What can hang from each mark:
Q_967: Q_83 Q_221 Q_687
Q_126: Q_475
Q_380: Q_126
Q_807: Q_221
Q_892: Q_72 Q_221 Q_687
Q_687: Q_967
Q_83: Q_892
Q_72: Q_881 Q_967
Q_221: Q_126 Q_807 Q_967

Every row comes from one small tree of marks. The marks that hang from a mark follow it in brackets, in the order of their numbers. Every link used is in the known rows. Which tree was each row made from?
Known rows:
Q_967(Q_83(Q_892) Q_221(Q_126) Q_687): [0.72, 0.89, 0.29, -1.10, 1.33, -0.21, 2.73, 0.41, -0.29, 0.45, -0.56, 0.92, 2.65, -0.67, -0.41, 0.62, 0.41, 1.67, -2.05, 0.81, -0.27, -1.30]
Q_221(Q_126(Q_475) Q_807 Q_967(Q_83)): [-2.57, -0.19, -1.24, 1.13, -0.42, -0.72, 0.80, -0.60, 0.12, -1.57, -1.73, -0.41, -1.60, 1.70, 0.56, 0.85, -3.55, 1.28, 0.36, -0.37, -4.13, 0.96]
Q_807(Q_221(Q_126 Q_967(Q_83 Q_687))): [-0.40, -1.01, -0.67, 0.11, -0.38, 0.11, 1.22, -1.15, 0.97, -1.57, -1.59, 2.04, 0.19, 1.42, 0.49, -0.88, -1.74, 1.57, -0.68, 0.28, -1.23, -1.24]
Q_72(Q_967): [0.34, 0.28, 0.22, -0.73, -0.40, 0.41, 0.45, -0.09, -0.44, 0.06, -0.33, 0.27, 0.90, -0.28, 0.94, -0.07, 1.31, -0.64, -1.08, -0.52, 0.06, -0.17]
Q_687(Q_967(Q_83(Q_892(Q_72)) Q_221)): [-0.48, -0.40, -1.18, -1.11, 0.61, 0.59, 1.78, 1.37, -0.23, 0.22, 0.43, 0.06, 3.39, -0.49, 0.46, -0.45, -1.54, 2.19, -0.86, 0.20, -2.01, -0.03]
Q_221(Q_126 Q_807 Q_967(Q_83(Q_892) Q_687)): [0.24, 1.34, -0.13, -1.82, 0.39, -0.19, 3.26, -0.81, -0.24, -0.48, -0.95, 0.32, 0.16, 1.19, 0.63, -1.19, -2.91, 1.47, -0.59, -0.03, -3.45, 0.08]
Q_83(Q_892(Q_72(Q_881 Q_967) Q_687)): [1.26, 0.78, -0.38, -4.12, -0.25, 0.60, 2.77, -0.32, -0.09, -0.26, 0.70, -0.51, -0.29, 0.32, 2.58, 3.06, -2.18, -0.16, -0.76, -1.76, -0.34, 0.48]
Q_967(Q_83(Q_892) Q_221 Q_687): [0.93, 1.00, 0.34, -0.61, 1.43, -0.36, 1.88, 0.24, 0.11, 1.46, -0.08, -0.24, 3.56, -0.97, -0.75, -0.36, 0.73, 1.77, -2.59, 0.83, -0.26, -1.87]
Q_221(Q_126 Q_807): [-0.89, -0.14, 0.26, -0.74, -0.35, 0.31, 0.30, 0.35, -0.87, 0.36, -0.84, 0.28, -1.74, 0.47, -0.34, 0.37, -0.97, -0.04, 1.10, -0.14, -1.99, 1.44]
Q_221(Q_126(Q_475) Q_807 Q_967(Q_687)): [-0.19, 1.35, -1.04, 1.01, 0.35, -0.31, 0.79, -3.00, -0.78, -1.86, -1.70, -0.34, -1.72, 1.28, 0.65, 0.34, -3.72, 1.15, -0.20, -0.19, -3.76, 1.10]
Q_687(Q_967(Q_221(Q_807))): [-1.47, -0.49, -0.14, -0.10, -0.16, 1.21, -0.73, 0.39, -1.35, 2.08, -0.59, -0.48, 1.00, -1.19, -0.38, -2.60, -1.39, 1.20, 0.13, 0.49, -2.53, 0.33]
Q_72(Q_881 Q_967(Q_83 Q_221)): [-1.41, -0.24, 0.44, -1.57, -0.04, 0.57, 1.53, 1.46, 0.59, 1.24, -1.19, 0.49, 2.09, -1.90, 1.08, -0.19, 0.35, 0.41, -2.30, 0.19, -0.89, -1.15]
Q_967(Q_83 Q_221): [-1.58, -0.93, 0.08, 0.39, 0.58, -0.23, 0.51, 1.26, 0.13, 1.15, -0.59, 0.03, 1.79, -1.12, -0.81, -0.27, 0.34, 1.28, -1.33, 0.82, -0.55, -0.85]
Q_967(Q_83(Q_892(Q_72)) Q_221(Q_126) Q_687): [0.81, 0.58, -0.51, -1.44, 1.89, -0.11, 3.36, 0.21, -0.46, -0.64, -0.30, 0.95, 2.04, -0.33, -0.08, 1.85, -0.97, 1.96, -1.79, 0.55, -1.57, 0.34]
Q_892(Q_72(Q_881 Q_967(Q_83)) Q_221(Q_126 Q_807) Q_687): [-1.63, -0.66, -0.24, -3.51, -0.33, 1.30, 3.79, 1.10, -0.48, -0.84, -0.72, 0.63, -3.38, 0.64, 2.11, 5.03, -2.62, 0.55, 0.11, -1.74, -2.72, 1.00]
Q_807(Q_221(Q_126 Q_967)): [-0.84, -1.57, -0.86, -0.62, -1.26, 0.03, -0.66, -1.40, 0.12, -1.75, -1.01, 2.01, -1.48, 1.27, 0.59, -0.65, -0.36, 0.45, 1.16, -0.06, -1.15, -0.28]
Q_380(Q_126): [1.14, -0.40, 0.30, -0.61, -1.69, 0.36, 0.79, -0.44, -0.45, -0.48, 0.31, 1.19, 0.33, 0.30, -0.24, -0.46, 0.18, -0.22, 0.54, -0.13, 1.35, -0.16]
Q_892(Q_72(Q_967(Q_687)) Q_221(Q_126 Q_807)): [1.00, 0.94, -0.27, -1.92, 0.84, 1.39, 2.39, -1.16, -2.06, -1.59, -0.69, 1.17, -1.90, 0.29, 1.06, 2.79, 0.20, 0.18, -0.67, -0.74, -3.14, 1.63]
Q_892(Q_72(Q_881 Q_967) Q_221(Q_126(Q_475)) Q_687): [-0.39, 0.14, -1.37, -1.73, -0.10, 0.66, 2.22, -1.12, -0.62, -3.24, -0.25, 0.66, -3.32, 0.69, 2.86, 7.33, -1.67, 0.32, -0.14, -2.05, -1.07, 0.69]
Q_687(Q_967(Q_83 Q_221)): [-1.78, -0.89, -0.45, 0.60, 0.16, 0.81, 0.84, 1.54, 0.05, 0.83, -0.54, 0.25, 2.99, -1.04, 0.03, -1.64, -1.20, 1.76, -0.92, 0.64, -0.85, -1.03]

Write each row's tree:
[-0.44, -0.11, -0.30, -3.60, -0.02, 0.38, 2.89, 1.19, 0.24, 0.41, 0.84, -1.03, -2.40, 0.89, 1.10, 4.06, -2.59, 1.55, 0.37, -1.50, -2.55, -0.06]	Q_967(Q_83(Q_892(Q_72(Q_881) Q_221(Q_807) Q_687)))
[-3.07, -1.29, -1.82, 0.83, 0.13, 0.61, 1.32, 0.32, -0.88, -0.21, -1.03, -1.00, -0.44, 0.82, 0.51, 3.24, -5.88, 2.59, 0.10, -0.88, -3.49, 1.59]	Q_892(Q_72 Q_687(Q_967(Q_83 Q_221(Q_126(Q_475) Q_807))))
[-1.20, 0.88, -1.11, 1.36, 0.38, -0.44, 1.79, -1.69, 0.04, -1.59, -2.00, -0.30, -0.86, 1.55, 0.42, 0.58, -4.38, 1.74, -0.86, -0.15, -3.96, 0.50]	Q_221(Q_126(Q_475) Q_807 Q_967(Q_83 Q_687))
[1.99, 2.11, -0.99, -1.48, 0.71, 0.31, 1.77, -1.82, -1.82, -2.06, -0.24, 0.06, -0.84, 1.06, 1.15, 4.65, 0.96, 0.81, -1.16, -1.43, -3.39, 0.79]	Q_83(Q_892(Q_72(Q_967(Q_687)) Q_221(Q_126(Q_475) Q_807)))
[0.39, 0.53, 0.21, -0.13, 1.36, 0.32, 1.28, -0.98, -1.03, -0.11, -0.97, 1.26, 0.76, -1.28, -0.39, 0.36, -0.12, 0.93, -1.30, 1.03, -0.22, -0.09]	Q_967(Q_221(Q_126) Q_687)
[-1.11, -0.48, -1.44, -0.38, 0.87, -0.99, 2.00, 0.00, -0.43, -1.03, 0.13, -0.69, 0.30, 0.77, 0.35, 5.67, -2.36, 2.21, -0.83, -0.73, -1.11, 0.27]	Q_967(Q_83(Q_892(Q_72 Q_687)) Q_221(Q_126(Q_475)))
[0.52, -0.54, -0.69, -0.23, -0.48, 0.26, 0.27, -2.53, 0.06, -1.81, -1.31, 2.07, -0.65, 1.12, 0.62, -1.02, -1.23, 0.97, -0.05, 0.06, -0.95, -0.66]	Q_807(Q_221(Q_126 Q_967(Q_687)))
[-1.10, -1.17, -1.54, -0.31, -1.44, -1.16, 0.44, -1.13, 0.97, -1.54, -0.49, 0.12, -0.49, 2.86, 0.93, 2.93, -2.06, 1.99, 0.23, -1.28, -0.59, -2.04]	Q_807(Q_221(Q_126(Q_475) Q_967(Q_83(Q_892(Q_687)))))
[-1.63, -0.58, 0.40, -0.72, 0.27, 0.31, -0.13, 0.30, -1.54, 1.27, -1.19, 0.26, -0.85, -0.98, -0.92, -0.11, -0.18, 0.49, 0.36, 0.59, -2.21, 1.07]	Q_967(Q_221(Q_126 Q_807))
[0.85, 0.53, -0.48, -1.70, -0.67, 0.69, 1.43, 0.09, -0.38, 0.53, 1.20, -0.73, 1.08, 0.85, 1.24, 0.21, -2.16, 0.93, 0.40, -1.11, 1.03, -1.12]	Q_83(Q_892(Q_687(Q_967)))
[0.67, 0.50, -0.64, -2.51, -0.40, 1.01, 2.34, 0.20, -1.26, -1.37, 1.15, 1.07, -1.07, 0.84, 1.59, 2.81, -0.52, 1.07, 1.27, -1.14, 0.88, -1.38]	Q_83(Q_892(Q_221(Q_126) Q_687(Q_967)))
[-1.80, -2.08, -0.84, -0.25, -1.22, -0.16, 0.28, -0.10, 1.01, -1.48, -1.33, 1.95, -0.51, 1.48, 0.49, -0.58, -1.03, 1.07, 0.54, 0.06, -1.47, -0.89]	Q_807(Q_221(Q_126 Q_967(Q_83)))
[-1.02, 0.35, -0.95, -0.56, -0.47, 0.30, 0.27, -0.59, -1.70, 1.00, -0.25, -1.30, 0.13, 0.42, 0.39, 1.85, -2.78, 1.94, 0.42, -0.74, -1.76, -0.16]	Q_83(Q_892(Q_687(Q_967(Q_221(Q_126(Q_475) Q_807)))))
[-1.08, 0.06, 0.50, -0.10, 1.12, 0.31, 1.76, 0.49, -0.70, 1.56, -1.68, 0.33, 0.67, -0.76, -1.01, -0.21, -1.44, 1.59, -1.46, 0.87, -2.36, 0.15]	Q_967(Q_83 Q_221(Q_126 Q_807) Q_687)
[0.43, 0.03, -0.73, -1.36, 0.56, -0.42, 1.97, 1.15, 0.56, -0.51, 0.69, -0.35, 1.34, 0.87, 0.28, 1.49, -0.90, 1.04, -0.50, -0.48, -1.42, 0.44]	Q_967(Q_83(Q_892(Q_72)))
[-0.67, 0.41, -0.65, 2.09, 1.34, -0.48, 1.29, -0.60, 0.06, -0.74, -1.56, 0.29, 1.69, -0.47, -0.47, 2.32, -1.08, 1.97, -2.30, 0.72, -1.01, -0.89]	Q_967(Q_83 Q_221(Q_126(Q_475)) Q_687)
[-0.34, 0.08, -2.02, -0.58, 0.47, 0.25, 1.36, -1.04, -1.40, -1.51, 0.36, -0.41, 0.54, 0.50, 1.25, 3.94, -3.50, 2.01, 0.15, -0.95, -1.17, 0.67]	Q_83(Q_892(Q_72 Q_687(Q_967(Q_221(Q_126(Q_475))))))
[1.29, 1.65, -0.88, -4.09, 0.84, 0.75, 3.51, -2.18, -0.95, -2.65, -0.29, 1.24, -3.18, 0.57, 2.01, 1.73, -2.90, 1.28, 0.60, -0.46, -4.71, 1.39]	Q_83(Q_892(Q_72(Q_881) Q_221(Q_126 Q_807 Q_967(Q_687))))
[-1.25, -0.26, -0.08, -2.93, 0.15, 1.20, 1.60, 0.18, -1.26, 0.32, -1.53, 0.76, -1.06, -1.40, 1.33, 1.17, -1.59, 0.04, -0.40, -0.21, -3.91, 2.54]	Q_892(Q_72(Q_881 Q_967(Q_221(Q_126 Q_807))))
[1.20, -0.51, -1.37, -1.15, 0.10, -0.24, 1.35, -1.47, 1.04, -1.27, -0.17, 0.66, 1.55, 1.87, 0.66, -0.53, -1.70, 2.17, -1.17, -0.23, -2.29, -0.74]	Q_807(Q_221(Q_967(Q_83(Q_892(Q_72)) Q_687)))
[-1.39, -0.25, -1.15, -0.30, 0.73, -0.77, 0.79, 0.62, -0.68, -0.03, -0.70, -0.86, 0.49, 0.54, -0.52, 3.14, -1.30, 2.04, -0.54, -0.24, -4.12, 1.38]	Q_967(Q_83(Q_892(Q_72)) Q_221(Q_126(Q_475) Q_807))
[-1.33, 0.45, -0.30, 1.76, 1.04, -0.30, 0.64, -0.40, -0.47, 0.71, -1.97, -0.54, 0.80, -0.17, -0.98, 1.51, -1.78, 2.03, -1.88, 0.51, -2.86, -0.08]	Q_967(Q_83 Q_221(Q_126(Q_475) Q_807) Q_687)
